Every row comes from one small tree of marks. The marks that hang from a mark follow it in brackets, in the order of their numbers. Every link used is in the known rows. Which tree was each row made from?
Known rows
K_33{K_489{K_536}}: [  6  -7  11 -11   0  10  -7  19  -9   2   4 -15   3   5  -4  13   5]
K_536{K_489}: [  9  -1   2  -8  -1   8   2   9   8 -15  25 -12   2  12   3  -6  20]
K_489{K_536{K_74{K_470 K_936{K_18}}}}: [ 11   1   1  -2   6  23  -2   5   0  -7  18  -5 -12 -17  -9   0  -2]
K_470{K_74{K_536{K_489}}}: [ -7   3  12 -11  13   8  -7   3   3  -1   1 -16 -20 -21   3   3  17]
K_33{K_489{K_536{K_74{K_936}}}}: [  9  -4   5 -17   3  12  -3  11 -10  -2  10 -21  -3   6   3  14  15]
K_33{K_489}: [  2  -8  17 -19  -5   1  -4  11  -4  -2   6 -11   6   9  -3  11   9]
K_18{K_936{K_74}}: [  1  -7  15  -6  -1  -9   7 -20   7   6   2   8   5   1  -7  -7  -8]
K_936{K_18 K_74{K_536}}: [ 28   6  19   2 -15  13  -5  -5 -14  -8  -4  31   9  -7 -21   1  -7]
K_18{K_936{K_74{K_470}}}: [ -2  -8  18  -8  -3  -4   3 -18   9   9   4  10   3  -9 -11  -1 -12]
K_18{K_936{K_74{K_470 K_536} K_489}}: [ -3  -5  17 -20  -2   4  -4 -17   4  12  -8   7   8 -12  -8   0  -5]
K_74{K_470 K_536 K_936{K_18 K_489}}: [ -7  -8  22 -28  -5  28 -21   7  13  -8   4   5  -6 -42   5  -6 -21]
K_74{K_936}: [-12 -14  13 -17   3   4   5   1  23  -7  19  -8 -11 -13  16 -14 -11]
K_936{K_74{K_470}}: [  8  -3  14 -10 -15  10   1  -7   5   8   6  14  -2 -11 -20  16  -1]
K_470{K_74{K_536{K_489} K_936{K_18}}}: [ -8  -1  11 -12  12  11  -8   2   8 -10   7 -11 -18 -31  14  -8   8]
K_936{K_18 K_74{K_470 K_536} K_489}: [ 22   9  17 -15 -21  24 -13  -4 -13  -2  -9  32  20 -20 -30   6   2]
K_74{K_470 K_936}: [-18 -16  18 -22  -3  13  -4   3  28  -3  22  -5 -16 -32   8  -2 -20]

Which tree is each row?
[ 30   6  16  -1 -20  23 -12  -1 -10 -10   5  27   7 -14 -21   8  -2] | K_936{K_18 K_74{K_470 K_536{K_489}}}
[-22  -3  13 -24  15  10  -7  -1  11   4  -4 -16 -20 -36  13  -4   8] | K_470{K_74{K_536 K_936{K_489}}}
[-12  -1   8 -11  12   8  -1   1  10  -3   5  -4  -6 -35   1 -14   7] | K_470{K_74{K_936{K_18 K_489{K_536}}}}
[ 16   7   8   0  -3  16  -4  12  -9 -12   3  18  26 -10 -26 -20   1] | K_936{K_18 K_489{K_536}}
[  9   3   3 -15 -10  24  -4   1  -3  15  -3   9   9 -15 -25  14  11] | K_936{K_74{K_470} K_489{K_536}}
[ 19   9  -7 -17  -1  18   2  -4  -1 -18  35 -17  -6   9  -6  11  38] | K_536{K_74{K_470} K_489}
[  7   7  -2 -15   6  16   1   4  -6   0   6  -7   8   0 -15  -3  20] | K_936{K_489{K_536{K_74}}}
[-22  -4   9 -21  12   2   2  -3  16   2   6 -12 -12 -31   8  -9  13] | K_470{K_74{K_936{K_489}}}
[-16 -13  10 -25   0  23  -8   9  23   2  15  -9  -8 -35   5  -4 -12] | K_74{K_470 K_936{K_489{K_536}}}
[ 13  -1   5 -13   2  11  -4  12 -15  -1   7 -18   0  10  -6  17  17] | K_33{K_489{K_536{K_74}}}
[-13 -10  15 -31   6  18 -10   4  13  -2   1 -14 -11 -20  22  -9  -7] | K_74{K_536 K_936{K_489}}
[  9  -2  19 -12 -12  17  -9  -4   0  10  -3  11 -10 -15 -15  21  -6] | K_936{K_74{K_470 K_536}}
[  1  -4  17 -17  -3  25 -19  13   7  -5  10 -10 -16 -18  -1  12  -3] | K_74{K_470 K_536{K_489}}
[ 26  11  13 -12 -16  17  -7  -6 -17  -5 -11  30  24  -7 -24  -2   8] | K_936{K_18 K_74{K_536} K_489}
[-14  -1  11 -15   9   3   1  -3  11  -5   6  -1  -5 -33   2 -15   9] | K_470{K_74{K_936{K_18 K_489}}}
[ -4  -3   8 -13  10   3   1 -10   4   4   4  -5   8  -8  -9 -11   0] | K_18{K_936{K_489{K_536{K_74{K_470}}}}}
[  3   4  -2 -27   5   8   9 -14   4 -11  21 -12  -5   0   5  -4  23] | K_536{K_74{K_936{K_489}}}
